What can hang from each mark:
bitot: gima pafu zadek
lavi: lave lifim vube zadek
sigi: bitot
gima: bitot
pafu: bitot
zadek: bitot lavi
kelot: lavi
lifim: lavi

Each row was made from one small tree. The marks that hang from a mark follow it in brackets, in alphabetical order. Every link used is in the known rows. Write each row's tree.
Known rows:
sigi(bitot(gima pafu zadek)): [ 13.6  21.8  18.9 -58.6 -19.3 -22.0  37.9   1.6   4.6   5.3 -45.8  61.7
 -40.1 -28.9   2.1  51.8  -2.7   8.6  35.9  68.9   7.7 -56.4]
gima(bitot): [ 40.4  20.9  17.0 -20.5   0.8 -36.2  54.4 -17.0 -10.3  10.1 -33.0  18.2
 -35.2  -5.0   9.0   3.9 -21.6  -2.4  18.4  37.2   6.2  -3.0]
bitot(gima pafu zadek(lavi(vube))): [ 23.5  22.8  14.3 -54.4 -10.0 -22.2  20.4 -19.1  15.7  20.8 -51.2  89.1
 -61.9  20.4 -11.2  55.5   4.2  21.2  14.6  81.7  22.5 -83.7]
pafu(bitot(gima zadek)): [ 12.6  -2.1  28.6 -40.3 -23.7 -22.0  43.3   8.3   5.6  19.4 -46.4  66.7
 -34.3  -9.2 -17.8  35.4  -8.0  26.1  29.2  49.8  24.0 -33.7]
lavi(lifim vube zadek(bitot)): [ 36.0  45.9  13.2 -62.8  -1.6 -54.4  33.5  11.6 -41.2  18.1 -42.0  47.3
 -26.7 -29.5 -17.6  -1.1 -18.4  37.2 -28.8   2.3   4.3 -31.6]
kelot(lavi(lifim zadek(bitot(gima)))): [ 38.5  18.8   5.8 -69.0  -0.5 -25.6  35.5 -25.9  -7.5  11.4 -34.9  47.6
 -18.7  -5.3  -7.2   6.0 -17.1  29.8   6.7  45.1  23.5 -32.2]
gima(bitot(pafu zadek(lavi(lifim)))): [ 41.6  20.9  19.6 -29.3  -6.2 -27.1  26.6  -3.2   4.7  18.3 -47.9  37.4
 -47.3  -1.8   1.1  14.7 -19.1   6.5  13.4  72.5   2.6 -45.8]
pafu(bitot(zadek)): [ 14.8  11.4  28.3 -32.4 -27.3 -15.7  46.9  15.2  -6.0  11.7 -48.9  49.1
 -25.8 -15.2 -19.3  28.3 -18.3  16.5  19.5  43.1  20.1 -29.3]
bitot(gima pafu zadek(lavi)): [ 29.2  18.8  13.9 -52.1 -13.3  -8.1  21.3 -21.5  22.9  16.5 -53.7  83.5
 -57.3  18.6  -6.1  57.7  -0.1  18.3  23.2  87.2  22.8 -78.4]
zadek(lavi(lave lifim vube)): [ 22.7  19.2  10.3 -60.1   8.6 -27.5  58.1  -8.9  -6.3   1.1  -6.4  55.5
 -27.1  -7.5 -11.5   2.2  -4.7  28.9   6.2  29.9  38.2 -23.8]
sigi(bitot(gima pafu zadek(lavi))): [ 12.4  16.9  17.9 -60.3 -10.8 -23.1  31.4  -7.6  11.1   5.9 -44.1  63.9
 -36.0 -21.2   4.1  51.5  -6.1  10.8  36.7  74.5  17.6 -67.0]
sigi(bitot(gima zadek(lavi(lave)))): [ 10.2   0.1  10.2 -60.3  -4.1 -25.0  46.4  -9.0   8.6  -2.3 -35.7  63.6
 -30.0 -25.2  10.2  43.6  -4.9  14.5  42.0  61.1  30.5 -44.6]
sigi(bitot(gima)): [ 12.2  12.5  18.8 -56.0  -6.2 -32.5  59.2 -13.9  -4.6  -0.2 -26.8  48.2
 -22.4 -31.1   9.3  32.7  -5.9   9.8  40.3  39.3  17.3 -22.9]
lifim(lavi): [ 47.0  23.6   1.6 -19.9  -8.3 -18.8  67.8 -25.2   1.4   0.9 -24.4  39.7
 -24.0  -2.1   2.6  20.8  -3.4  22.7  33.7   1.6  21.7   2.8]
kelot(lavi(lave zadek)): [ 32.8  29.6 -13.6 -75.6   1.1  -9.2  54.4 -17.3  -7.5  -8.9 -25.7  41.8
 -21.5  -1.0 -10.7  15.6 -14.8  13.4   8.3  47.0  42.8 -18.7]
lavi(vube): [ 18.6  39.5  16.3 -39.3  -6.0 -40.5  63.6 -15.6 -30.4   6.8 -28.7  46.4
 -35.1  -1.0 -10.3  15.0  -7.4   9.8  -1.9  15.4  15.5 -20.2]
kelot(lavi(lifim vube)): [ 20.5  17.4  16.4 -60.8  -6.8 -33.3  55.7 -22.9 -16.5  11.8 -19.8  52.3
 -25.4   0.0 -14.2  -6.1  -4.5  25.1   6.4  42.3  19.9 -25.3]
lifim(lavi(lave vube)): [ 38.9  32.2  -9.7 -34.1   0.5 -30.0  74.1  -8.9  -2.0  -2.1  -4.2  47.4
 -33.1  -8.0  -6.3  20.0   7.3  28.5  25.5  -5.4  33.1   6.8]
lifim(lavi(vube zadek(bitot))): [ 49.1  44.1  -6.9 -30.8   4.9 -46.5  45.6 -17.1 -15.2  10.5 -34.1  41.1
 -25.7  -6.7  -3.9  22.6 -11.2  31.5   4.1 -14.6  21.8 -17.1]
lifim(lavi(zadek)): [ 52.3  30.0  -8.1 -36.5  -5.9 -22.8  56.1 -13.9  -7.2   1.9 -41.1  43.0
 -21.4  -5.8  -3.1  19.6 -10.0  28.8  16.4  -2.8  23.9  -5.1]
lavi(lave vube zadek): [ 27.0  52.3 -14.9 -78.2   2.9 -35.3  58.2  19.0 -32.4  -6.0 -26.9  51.8
 -37.1 -18.3 -23.2  16.9  -7.6  21.3 -19.6  10.3  33.9 -15.3]
bitot(gima pafu zadek): [ 30.5  25.9  14.4 -50.5 -25.8  -6.6  30.2  -7.7  13.9  15.3 -56.0  80.2
 -62.8   7.5  -9.4  57.7   4.7  14.5  23.4  78.9   8.9 -62.2]
lifim(lavi(lave zadek(bitot))): [ 58.2  40.3 -18.9 -38.7   4.4 -18.7  55.1  -7.8   2.4  -6.0 -20.2  34.6
 -23.0 -16.4   0.3  28.9 -10.3  28.2  21.6  -5.8  34.9   1.9]
pafu(bitot): [ 15.8  20.0  31.1 -34.3 -19.0 -20.9  56.8   7.5  -8.8  10.8 -29.9  36.9
 -16.6 -17.5 -19.6  18.3 -19.8  15.6  20.4  27.5  21.9 -13.3]
lifim(lavi(lave vube zadek)): [ 43.8  38.8 -19.7 -50.6   2.7 -34.9  62.9   2.7 -10.3  -1.6 -19.9  50.2
 -31.0 -11.4 -12.5  19.3   1.7  35.2   8.7  -9.7  33.9  -0.7]

Which tree is each row?
[ 30.5   7.2   7.1 -47.3 -13.3  -1.3  46.8  -2.9   2.1  -2.7 -44.0  62.7
 -35.9  -5.2  -3.0  23.4  -9.3  19.4  16.3  56.5  29.7 -37.4] : bitot(zadek(lavi(lave lifim)))
[ 48.3  37.3  -6.3 -34.9   6.8 -49.3  44.2 -20.7 -10.1  14.3 -32.3  49.5
 -29.5  -3.3  -3.2  27.0  -6.0  36.4   9.3 -11.4  23.9 -18.9] : lifim(lavi(vube zadek(bitot(gima))))
[ 34.3  34.5  12.4 -43.0  21.2 -35.9  39.5 -23.3  -2.3   5.7   0.8  36.7
 -23.2 -12.7   0.5  15.2 -17.7  25.0   6.4  23.0  37.2 -32.7] : zadek(bitot lavi(lave lifim vube))
[ 39.1   7.4  13.4 -19.6   1.2 -32.2  38.1 -18.5  -0.7  12.5 -50.0  33.7
 -41.0   5.0  11.6  13.5 -22.8   1.1  17.4  59.2  13.8 -30.7] : gima(bitot(zadek(lavi)))
[ 41.5  39.8  18.9 -33.1  16.8 -24.2  19.2 -54.6  19.7  14.5 -19.7  40.4
 -31.4  13.1   8.3  49.7 -22.2  11.4  22.5  51.8  32.0 -62.6] : zadek(bitot(gima pafu) lavi)
[ 27.5 -13.7  15.5 -50.2 -11.0 -16.3  36.9 -22.0  14.2  14.7 -52.1  87.0
 -45.7   9.3   0.6  32.7   1.4  32.0  26.7  65.4  26.8 -51.3] : bitot(gima zadek(lavi(lifim)))
[ 36.8  28.3  16.4 -26.9  -0.9 -36.1  26.2  -9.0  -0.2  19.7 -48.0  37.9
 -51.6   5.8   0.2  20.8 -18.9   1.4   8.0  69.4   6.8 -51.2] : gima(bitot(pafu zadek(lavi(vube))))
[ 13.8  30.0  21.2 -61.0 -11.4 -27.9  48.0  -6.3   1.6   3.7 -26.3  49.2
 -30.2 -30.6   1.4  41.8  -4.6   7.5  37.4  52.8  10.1 -39.7] : sigi(bitot(gima pafu))
[ 47.6  57.3 -12.5 -69.9   5.1 -14.0  38.0   4.0  -2.3  -5.0 -25.4  41.0
 -37.1 -20.3  -9.0  42.7 -15.5  16.4   3.2  30.6  32.1 -25.9] : lavi(lave zadek(bitot(gima pafu)))
[ 31.8  13.3   9.7 -56.6   3.5  -8.0  59.6 -11.9   4.3  -5.9  -9.5  48.0
 -20.8  -9.6  -5.0   5.3  -9.4  24.6  18.6  38.0  38.4 -16.8] : zadek(lavi(lave lifim))
[ 20.7  29.7   9.8 -67.6  -8.0 -30.9  74.2  23.5 -21.6   0.4   1.0  56.9
 -37.9 -32.3 -21.6  -5.5   8.5  32.4   1.8  15.1  19.3   3.0] : lavi(lave lifim vube)
[ 41.8  30.4  17.0 -23.4 -11.9 -25.7  33.5  -1.0  -1.4  15.2 -51.7  32.0
 -52.5  -3.2   1.2  22.6 -18.5  -3.6  14.2  67.2  -2.7 -36.2] : gima(bitot(pafu zadek))
[ 49.6  46.5 -18.0 -42.3   9.3 -38.2  53.5  -4.8  -8.6   1.0 -16.6  41.5
 -29.0 -14.5  -6.5  25.6  -5.2  32.5   9.2 -14.1  34.2  -4.9] : lifim(lavi(lave vube zadek(bitot)))
[ 44.7  43.4  26.4 -33.9   8.3 -19.1  21.9 -31.9   7.3  11.6 -19.8  30.0
 -21.6  -6.8   2.4  25.1 -27.8  16.4  11.1  43.7  19.1 -54.6] : zadek(bitot(pafu) lavi(lifim))
[ 49.1  40.6  -4.1 -74.2  -2.0 -15.2  46.7  25.2 -15.9  -5.9 -23.0  38.1
 -23.3 -44.7 -12.1   6.8 -16.8  32.1  -3.6  13.8  21.2  -4.4] : lavi(lave lifim zadek(bitot))
[ 25.1  26.6  -6.0 -87.2  -0.5 -30.0  52.3   1.4 -18.2   2.8 -18.7  55.7
 -26.1 -12.2 -22.6  -4.8  -4.3  32.8  -5.9  38.6  33.3 -21.6] : kelot(lavi(lave lifim vube zadek))
[ 28.2  35.1  11.8 -75.4 -11.1 -49.6  46.6  22.0 -43.9  14.5 -46.3  60.4
 -29.6 -25.9 -26.2 -10.4  -8.3  40.0 -29.5   6.6   4.1 -25.5] : lavi(lifim vube zadek)
[ 52.3  32.8 -20.1 -47.0  -2.0 -14.8  64.1  -0.6   0.1  -8.3 -23.8  43.2
 -25.3 -14.0  -6.2  22.7  -4.2  30.3  21.3  -2.3  34.8   6.9] : lifim(lavi(lave zadek))
[ 30.2  20.2   6.1 -59.5 -10.2  -2.5  26.3 -12.5  28.1   9.4 -41.9  83.6
 -59.6  13.3  -8.2  59.8   4.8  19.1  26.2  87.8  30.7 -70.3] : bitot(gima pafu zadek(lavi(lave)))
[ 42.8  50.4  20.2 -30.2  -0.5 -21.3  33.0 -34.8   6.4  12.4 -23.5  35.6
 -39.1  -3.6   4.7  49.4 -16.1   5.8  23.0  40.3  12.1 -39.2] : zadek(bitot(gima pafu))
[ 43.4  36.3  -7.3 -39.1  -1.7 -42.9  54.9 -10.5 -17.7   8.6 -37.4  50.0
 -27.3  -3.8  -9.9  16.9  -4.4  33.3   4.0 -10.8  22.4 -12.2] : lifim(lavi(vube zadek))
[ 35.9  49.8  27.3 -37.4  12.8 -38.3  20.4 -28.5  -3.3  18.1 -16.4  37.7
 -27.1  -4.6  -3.9  21.9 -22.2  20.9  -1.8  35.6  18.5 -61.5] : zadek(bitot(pafu) lavi(lifim vube))
[ 41.5  27.0  10.4 -30.2  -1.2 -22.7  30.9  -4.2   8.7  11.4 -41.7  35.1
 -50.4   1.2   2.1  23.5 -18.1  -0.3  16.3  73.7  12.4 -42.4] : gima(bitot(pafu zadek(lavi(lave))))
[ 10.2  -1.2  16.0 -55.2  -5.9 -28.6  42.2 -15.5   5.2   2.7 -44.5  63.2
 -27.7 -21.0  11.8  42.4  -8.0  13.6  39.7  60.5  24.9 -50.6] : sigi(bitot(gima zadek(lavi)))
[ 12.5  -5.6  22.2 -46.6 -12.9 -19.4  40.6   4.9  16.0  15.6 -36.0  69.4
 -32.3  -5.1 -16.8  36.1  -7.7  29.4  31.2  56.5  39.4 -39.4] : pafu(bitot(gima zadek(lavi(lave))))
[ 12.9  -6.6  27.6 -40.7 -15.1 -23.6  37.1  -1.8  12.9  20.5 -44.7  69.4
 -30.4  -1.1 -15.8  35.4 -10.7  29.0  28.7  56.2  33.7 -44.5] : pafu(bitot(gima zadek(lavi)))
[ 30.4  11.5  18.9 -58.6 -17.6  -9.4  21.3 -10.3  22.5  19.2 -51.6  88.1
 -56.5   9.5 -10.0  46.0   3.6  29.1  21.8  85.8  16.7 -75.8] : bitot(gima pafu zadek(lavi(lifim)))
[ 47.3  53.9 -14.3 -61.4   5.3 -13.1  47.7   3.6 -14.7 -12.1 -28.0  28.2
 -25.5 -25.4  -5.2  31.1 -24.2  11.6  -1.7  15.6  34.2 -10.9] : lavi(lave zadek(bitot))
[ 46.8  53.3   4.1 -54.7  -0.6 -25.8  26.4 -13.8 -12.1   8.8 -49.7  40.1
 -31.7  -9.6  -5.5  38.8 -24.4  14.6  -3.5  29.4  15.6 -42.0] : lavi(zadek(bitot(gima pafu)))
[ 28.3  39.1  -4.8 -90.6  -5.3 -37.2  57.9  40.2 -33.7   0.9 -22.0  61.5
 -34.5 -37.6 -30.4  -6.8  -0.5  42.0 -22.7   8.5  21.5  -9.0] : lavi(lave lifim vube zadek)
[ 24.3   9.5  15.9 -42.2 -13.0 -21.4  40.0  -9.2  -9.8   8.7 -53.8  67.1
 -37.3   2.2  -6.2  19.6 -10.0  21.2   4.3  50.7  20.7 -51.3] : bitot(zadek(lavi(lifim vube)))
[ 44.9  41.8   2.2 -51.3   2.0 -29.4  34.0 -19.8 -16.9   6.6 -49.6  39.7
 -26.4  -9.6  -0.2  32.5 -25.6  16.0  -1.1  19.5  20.3 -30.1] : lavi(zadek(bitot(gima)))
[ 33.6  33.0  10.5 -54.6 -19.6   5.4  30.7   8.5  10.9   2.1 -43.2  64.1
 -47.0  -5.0 -14.0  36.9  -6.6  16.4  11.4  76.5  19.3 -61.7] : bitot(pafu zadek(lavi(lave lifim)))
[ 39.8  28.0  -5.5 -76.1   1.9 -14.2  45.4  -9.3  -5.8  -1.8 -19.6  39.8
 -18.2 -17.0  -9.7   5.0 -16.6  26.4   7.2  42.1  33.3 -18.5] : kelot(lavi(lave lifim zadek(bitot)))
